Every row comes from one small tree of marks. Brackets hold a mark, then the marks that hang from it, in alphabetical order. Every link used is in the known rows. Which tree was each row made from?
In the rows, 128 means zero.
Known rows
{vugi {bopef {zite nolas sase}} {fenin farag}}: [167 123 144 154 115 183 129 125 174 127  86 110 112 117  73  86 142  79
 109 150 202 151 188  77  88 130  68 115 114 136 157 137 153 192 110 129
 104]
{zoleb {sase {zite medegu pilo}}}: [137 131 147 157 128  98 124 106 102 176 167 132 115 120 123  85  92 106
 130 162 124 164 128 110 165 163 175 120 134 127 117 150 163 107 160 118
 123]
{nolas {zite medegu}}: [125 152 125 155 130 133 102 118 109 157 145 126 133 114 129 118  88  95
 126 159 146 166 127 105 143 153 157 116 127 101 113 141 109 127 162  97
  94]
{zite {medegu voguz} nolas {pilo farag}}: [164 161 156 206 107 119  97 107 103 152 130 120 155 119 163  81 105  85
  65 175 157 157 157 115 114 149 188 120 131  98 170 157 124 109 167  90
  64]
{fenin voguz}: [109 130 111 127 125 136 115 127 137 121 119 123 126 129 132 147 127 128
 124 123 150 100 117 124 120 137 122 113 134 129 144 114  93 126 155  98
 150]
{voguz {fenin {zite medegu nolas pilo sase}}}: [148 154 156 172 115 148 105 116 126 156 143 125 134  99 127  74 107  85
 108 145 134 176 129 125 132  98 143 118 100 113 142 162 114 105 156  85
 104]
{pilo {farag {fenin voguz {zite nolas}}}}: [137 163 140 177 118 147  95 123 161 122  94 147 125  79 159  90 148 114
  98 144 164 146 164 109  77 103 136 125 151 130 176 130 119 155 163  91
  98]
{medegu {voguz {fenin tebi}}}: [161 135 152  95 114 148 118 167 157 125 136 111 146 109 151 162 152 166
  88 113 126  72 139 123  98 114  99 138  99 142 151 119 100  81 119 120
 144]
{bopef {zite {medegu voguz zoleb}}}: [178 160 135 156 120 133  91 118 116 159 152 128 132 135 137 134 105 101
 125 136 158 149 115 103 159 167 126 116 138 130 159 143 158 113 136  94
 112]
{sugitu {fenin farag}}: [146 133 114 142 122 130 155 135 147 128 114 108 140 105 120 122 144 118
 121 132 168 113 147 105  90 102 104 141 113 153 166 110  98 163 103 128
 137]
{sase {zite medegu pilo}}: [115 128 140 144 127 120 119 100 114 154 150 124 128 131 122  93 110  94
 115 174 129 149 126 120 147 150 192 129 103 107 119 148 152 106 165 110
  94]
{nolas {zite {medegu voguz} {pilo farag} sase}}: [168 166 141 200 122 130  97 104  94 159 175 121 126 114 154  87  73  82
 104 178 155 181 126  97 138 166 204 105 116 100 146 162 126 110 174  76
  64]
{voguz {fenin farag tebi zite}}: [154 132 146 117 126 173 132 145 157 137 131 111 122  73 144 116 144 147
 110 127 139 112 146 105  68  60  94 132  65 157 177 103  79 132 129 101
 131]
{sugitu fenin}: [125 131 116 133 121 127 143 145 157 122 112 115 149 121 109 138 148 111
 126 125 157 114 135 124 117 119 105 137 138 141 136 127 109 146 101 136
 148]
{nolas {zite {medegu {voguz fenin}} {pilo farag} sase}}: [177 170 153 187 115 135  94 115 105 156 180 120 128 101 158  84  80  92
  97 175 145 168 129 101 127 150 194 112 102 107 149 166 117  96 172  72
  66]
{vugi bopef {fenin farag tebi {zite nolas}}}: [140 121 145 136 118 197 137 148 189 128  64 104 121  95  86 118 151  99
  99 152 212 126 194  74  52 104  47 115 106 145 168 104 110 195 107 130
 132]
{vugi {fenin tebi zite}}: [114 124 132 117 126 172 129 147 180 129 102 111 123 102 111 152 139 113
 124 134 188 118 138 107  91 121  85 109 123 142 150  99  94 148 108 127
 165]
{kela medegu}: [157 151 117 112 112 122 117 133 112 144 135 140 138 129 137 139 116 121
 119 128 138 146 132 132 147 159 136 134 141 133 138 118 137 116 125 121
 139]
{farag {fenin tebi voguz zite}}: [107 143 129 139 139 169 100 136 172 122  90 122 115  82 135 150 167 124
 126 122 159 109 139 123  86 100 108 124 140 143 155  95  78 145 140 102
 171]
{zoleb {medegu {voguz {fenin tebi}}} {sase {zite pilo}}}: [201 144 168 129  96  95 111 149 123 182 169 130 128  98 156 109 112 145
  91 139 125 124 147  87 148 159 123 123 136 169 150 131 159  68 153 120
 159]
{medegu {voguz {fenin farag tebi}} zoleb}: [206 149 152 119 103 123 119 167 136 146 168 113 134 107 182 157 126 174
  96 122 137  68 137  81  97 126  90 134  90 160 190 110 104  80 105  94
 142]
{sase {zite {medegu zoleb} nolas}}: [112 127 128 158 122  99 101 123 116 183 150 136 141 140 131 100  99  96
 108 160 144 161 138  88 169 172 160 128 125  87 108 153 158 102 159  96
  85]
{farag {fenin tebi {zite sase}}}: [120 136 137 153 150 158 108 133 159 142 118 123 107  89 124 132 155 120
 141 121 145 148 134 127 112 105 127 133 131 134 131 114 113 139 119 120
 156]
{sugitu {fenin tebi voguz}}: [ 91 111 100 125 132 146 134 160 180 122 107  90 144 119 112 176 162 123
 123 116 176  72 127 122  99 123  97 126 130 145 145  96  48 144 110 113
 184]
{fenin tebi {zite medegu pilo}}: [116 134 137 164 143 163 114 112 124 157 132 105 122 109 125 126 114  89
 130 154 156 156 114 127 120 115 152 108 107 127 152 117  92 135 145  99
 137]
{sugitu {fenin farag tebi voguz {zite nolas}}}: [111 125  99 164 127 169 135 141 170 140  81  98 147  92 119 128 152  92
  99 127 208 116 158  83  69  86  83 116 115 141 191  89  43 182 133  86
 143]
{farag {fenin tebi voguz {zite pilo}}}: [116 148 142 155 133 171 104 122 162 115  90 117 115  82 138 130 165 107
 119 138 151 112 143 125  78  93 127 119 134 144 169 102  73 146 144  99
 160]
{zite {medegu {zoleb sase}} nolas pilo}: [160 152 154 220 112  82 104 104  77 186 162 122 133 131 145  79  72  72
 116 169 137 178 135 101 169 172 169 107 154 106 141 160 125 107 147  90
 110]
{bopef {sugitu fenin} {zite medegu nolas pilo}}: [161 140 142 193 122 174 111  92 153 109  84 103 163 138  80  86 160  24
 116 161 172 171 166 103 123 135 115 118 146 122 148 183 123 197 108 114
  83]
{sugitu {fenin farag voguz {zite medegu}}}: [130 157  98 162 124 151 128 120 146 147 107 112 137  93 118 133 119  91
 127 138 211 130 123  98  95 109 102 120 120 151 186 102  79 166 146  82
 152]
{kela medegu sase}: [173 157 107 106 103 102 113 139 102 146 174 156 134 131 146 141 104 113
 132 115 136 161 134 126 176 184 153 135 159 140 139 116 151 104 125 102
 153]
{pilo {farag {fenin tebi voguz {zite nolas sase}}}}: [121 140 132 182 136 152  93 133 167 137 112 128 114  83 153 105 150 119
 108 136 169 144 153 109  83 110 144 122 137 125 164 119  99 148 153  87
 116]
{kela {medegu {voguz fenin} zoleb} {sase zite}}: [219 176 130  86  74  87  97 165 112 163 207 169 147 130 177 141  99 132
  98 124 130 132 141  82 182 202 141 142 139 146 161 135 185  49 130  76
 136]
{bopef sugitu vugi {zite medegu sase}}: [160 118 126 155 159 186 113 127 154 134 117 101 124 155  41 117 135  65
 158 132 162 181 130 114 160 168 104 104 139 141 100 190 185 183 110 134
 114]
{fenin farag tebi voguz {zite sase}}: [116 117  96 161 153 175 122 119 137 157 134 103  98  99 134 135 116 118
 134 122 193 133 113  88  94 104 119  99  86 141 185  80  63 155 159  64
 153]
{fenin farag tebi voguz}: [113 105 104 129 143 155 130 134 144 135 125  90 112 106 146 158 141 150
 119 126 168  73 133 100  72 113 117 119  87 146 176  67  40 144 142  90
 160]

Write each row's tree
[155 130 136 139 131 182 134 133 177  98  89 120 131 141  57 128 159  87
 146 135 170 146 153 104 117 131  58 125 139 150 121 168 170 199  87 144
 133] : {vugi {bopef {sugitu {fenin {zite sase}}}}}
[137 155 113 225 128 153 106  75  93 173 127 116 116 102 135  69  79  54
 110 160 197 189 125  88 117 118 163  91 103 109 192 124  86 152 197  42
 100] : {fenin farag voguz {zite medegu nolas pilo sase}}
[126 133 111 162 125 172 145 128 161 125  96  92 134  91 124 126 149  90
 111 141 197 104 142  95  63  81 104 113 102 161 207  89  44 178 128  88
 154] : {sugitu {fenin farag tebi voguz {zite pilo}}}
[156 138 154 189 115 179 114 133 165 114  63 117 137 109 100  44 165  56
  77 156 151 157 199 109  83 104 130 101 150 139 173 168 144 185 154 115
  65] : {bopef vugi {zite nolas {pilo {farag {fenin voguz}}}}}
[133 138 143 183 137 148 101 133 162 141 118 131 116  83 151  94 151 119
 110 139 156 161 161 113  89 105 148 131 134 125 154 128 122 149 136 106
 101] : {pilo {farag {fenin tebi {zite nolas sase}}}}
[192 140 147 130 135 190 100 116 157 119 123 101 137 118 113 142 158 110
 122 135 160 122 145  97 104 133  92 129 100 149 159 146 125 153 111 109
 112] : {bopef sugitu {zite {medegu {voguz {fenin farag tebi}}}}}
[157 168 145 204 125 119  86 121 135 160 143 147 115  89 161  85 114 107
 122 151 162 184 143 104 120 135 157 129 148 121 157 147 151 134 144  89
  95] : {pilo {farag {fenin {zite {medegu zoleb} nolas sase}}}}
[210 156 159 160  95  79 110 127 104 181 165 148 123 108 164  86  93 129
  93 153 142 156 149  79 155 179 149 116 161 163 162 142 196  92 168 117
 127] : {zoleb {medegu voguz} {sase {zite {pilo farag}}}}
[240 188 179 163  83 109 109 146 119 154 176 150 129  96 188  97  93 138
  98 141 134 131 137  77 123 133 108 110 137 168 205 155 161  84 133  84
 121] : {medegu {voguz {fenin {zite {pilo farag}}}} {zoleb sase}}
[154 141 139 144 122 168 148 144 153 139  92 105 123 100  82 101 116  85
 115 158 189 141 154 104  85 121  99 102 118 161 162 130 135 169 126 135
 135] : {bopef {vugi {fenin farag {zite medegu pilo}}}}
[104 125 104 159 148 149 125 143 157 165 136  98 134 113  96 153 126  92
 146 125 190 152 106 121 137 127 119 123 123 132 130 117  92 143 110 109
 168] : {sugitu {fenin tebi {zite medegu sase}}}
[107 124 115 193 143 108  97 113 101 188 156 115 131 140 112 109  88  86
 128 135 156 191 115 126 182 170 169 121 132  77  92 152 125 107 152  98
 113] : {zite medegu nolas sase}
[192 164 126 136 104  85 112 140  93 174 173 150 125 131 154 135  83 126
 136 129 136 158 123 104 178 190 127 123 166 149 148 125 157 102 114 108
 158] : {kela {medegu {zoleb sase}}}
[147 146 142 216 119 147 115  96 115 146 124 140 126 114 137  42 105  60
 102 156 155 213 147 104 123 106 166  99 127 106 169 163 144 154 163  85
  62] : {fenin {zite nolas {pilo farag} sase}}
[150 146 146 128 120 153 118 136 146 138 146 135 123  98 127 103 122 124
 127 120 128 150 119 124 125  89 110 124 100 137 140 147 129 110 138 101
 128] : {voguz {fenin {zite sase}}}
[151 161 138 210 123 143 100  95  95 172 133 129 139 124 128  82  86  54
 102 153 169 207 125 110 155 139 164 101 131  95 154 160 141 119 169  80
  91] : {fenin {zite {medegu voguz} nolas pilo sase}}
[135 133 146 147 136 135 110 143 167 121 124 122 114  86 158 123 165 153
 115 140 138 112 157 128  76 112 148 146 129 142 150 113 112 138 120 126
 122] : {pilo {farag {fenin tebi}}}
[ 95 110 117 104 126 157 123 154 186 118 107  94 122 114 116 182 146 133
 120 128 189  65 130 114  87 145  91 110 125 140 142  84  55 130 116 117
 191] : {vugi {fenin tebi voguz}}
[139 148 157 194 112 100  96 107 121 166 146 137 134 114 155  59 114  84
  90 190 139 164 161  91 132 155 197 132 125  97 141 163 158 110 164  89
  60] : {sase {zite {medegu zoleb} nolas {pilo {farag fenin}}}}
[157 141 165 159 110 103 112 121 112 177 155 132 139 110 135  74 102 105
  89 158 124 156 155  99 152 150 158 125 129 117 129 162 153  85 167 108
 104] : {zoleb {sase {zite {medegu {voguz fenin}} nolas pilo}}}
[158 146 107  94 102 100 112 137 109 156 178 164 135 135 140 124 107 107
 121 129 133 165 142 110 184 191 170 140 145 130 128 125 178  96 143  99
 129] : {kela medegu {sase zite}}
[124 120 150 169 111 125 123 108 132 136 120 137 140 124 143  43 134  86
  73 178 127 159 178  95 112 123 185 124 112  97 145 161 155 132 168 106
  39] : {sase {zite nolas {pilo farag}}}
[128 145 114 159 127 169 113 119 167 110  80 117 159 128  90 139 150  68
 129 136 193 140 141  99 116 135  79 115 154 132 141 153 102 186 118 104
 135] : {bopef {sugitu {fenin voguz {zite medegu nolas}}}}
[173 158 160 236 108  80  98 105  85 184 170 127 129 119 167  60  71  81
 106 181 146 183 145  95 148 170 188 108 151 111 161 164 134 114 155  81
  84] : {zite {medegu {zoleb sase}} nolas {pilo farag}}
[190 160 136 140  99  86 115 126  90 174 176 151 125 133 153 107  84 109
 123 151 127 162 132  95 176 189 152 121 152 143 151 137 171  98 128 103
 135] : {kela {medegu {zoleb {sase {zite pilo}}}}}
[143 128 160 166 121 165 115 138 156 141 137 113 129  89 143  76 137 107
  94 140 132 150 151 115  93  76 136 117  87 124 162 144  91 120 141  88
  99] : {voguz {fenin tebi {zite nolas {pilo farag} sase}}}
[119 121 108 139 134 176 128 132 172 142 116  98 103  93 119 148 123 114
 128 132 221 111 127  84  78 122  92  99  99 147 179  78  64 155 132  89
 175] : {vugi {fenin farag tebi voguz {zite sase}}}
[141 152 108 153 123 166 124 104 126 134 106 132 115  93 143 109 112 109
 119 135 184 137 130  86  83  93 106 103 106 148 204  96  95 167 174  71
 125] : {fenin farag voguz zite}
[145 164  99 170 118 137 124 126 140 156 123 115 135  98 129 136 107  93
 132 140 212 129 116  85 105 122  98 116 124 155 194 105  85 158 138  72
 156] : {sugitu {fenin farag voguz {zite {medegu zoleb}}}}
[172 123 164 158 113 202 121 112 189  86  70 108 125 144  49  89 165  46
 117 161 186 152 188  88 102 148  66 105 139 134 136 181 167 206  90 143
 102] : {vugi {bopef sugitu {zite nolas pilo sase}} fenin}
[141 160 134 173 129 144  96 121 156 126 122 144 107  84 155 101 137 123
 122 138 163 148 137 116  93 114 147 124 142 139 169 128 131 145 157  90
 118] : {pilo {farag {fenin voguz {zite sase}}}}
[180 131 163 141 123 197 124 104 161  77  81 119 124 148  70  95 169  74
 130 156 138 143 172 108 105 126  82 117 131 150 143 178 178 202 104 142
  91] : {vugi {bopef sugitu {zite pilo}}}
[212 172 143 150  84  87 105 135  88 178 162 153 148 136 168 109  88 104
  85 147 140 157 153  80 173 198 143 120 162 131 168 143 175  84 135  96
 117] : {kela {medegu voguz {zoleb {sase {zite nolas pilo}}}}}
[142 143 131 131 120 102 103 130 116 175 168 136 136 140 143 136  98 124
 113 153 146 131 116  92 166 183 155 131 119 112 125 142 173  80 153  99
 109] : {sase {zite {medegu voguz zoleb}}}
[217 179 161 144  85 124 101 140 127 145 138 141 138  92 173 109 116 134
  85 137 147 135 141 103 111 125 112 120 133 168 189 134 150  96 154 104
 128] : {zoleb {medegu {voguz {fenin {zite {pilo farag}}}}}}
[145 132 133 113 109 172 136 140 181 104  82 107 111 109  93 142 141 125
 113 149 206  77 164  89  60 134  57 118 114 160 168 101 110 173 121 124
 161] : {vugi bopef {fenin farag voguz}}
[190 138 158 167 123 182 116  86 151  80 106 125 127 133 116  74 161  72
 123 161 137 157 161 104  98 121 131 112 128 147 172 177 158 194 117 117
  64] : {bopef sugitu {zite {pilo farag}}}
[231 195 132 120  69 102  92 162 104 162 182 171 156 120 180 134  92 110
  95 113 146 157 148  86 173 181 116 128 159 144 182 135 160  71 126  67
 138] : {kela {medegu {voguz {fenin {zite nolas}}} zoleb} sase}
[208 170 152 145  95 122 103 136 117 157 149 136 132 105 154 118 107 123
 101 126 145 145 124 107 140 136 111 117 131 160 166 137 150  86 148 104
 148] : {zoleb {medegu {voguz {fenin {zite pilo sase}}}}}
[171 147 132 190 129 154 139  83  97 147 140 127 104 102 136  61  97  82
 129 152 158 189 128  95 107  91 153 106  89 139 191 128 132 161 151  90
  96] : {fenin farag {zite pilo sase}}
[132 130 150 107 125 170 121 155 168 132 128 117 129  89 133 130 148 141
 115 120 128 114 134 124  94  75  95 128  90 145 148 120  90 116 126 109
 142] : {voguz {fenin tebi zite}}
[143 141 162 189 122  96 107 108 117 175 147 139 122  98 140  54 110  98
 104 172 131 178 165 102 140 152 185 129 149 116 128 158 161 117 167 112
  94] : {zoleb {sase {zite medegu nolas {pilo {farag fenin}}}}}
[186 134 169 186 123 200 119 123 178  84  51 115 144 124  78  44 189  44
  93 162 143 169 214  97  80 111 105 108 154 147 158 202 172 222 113 140
  49] : {bopef sugitu vugi {zite nolas {pilo {farag fenin}}}}
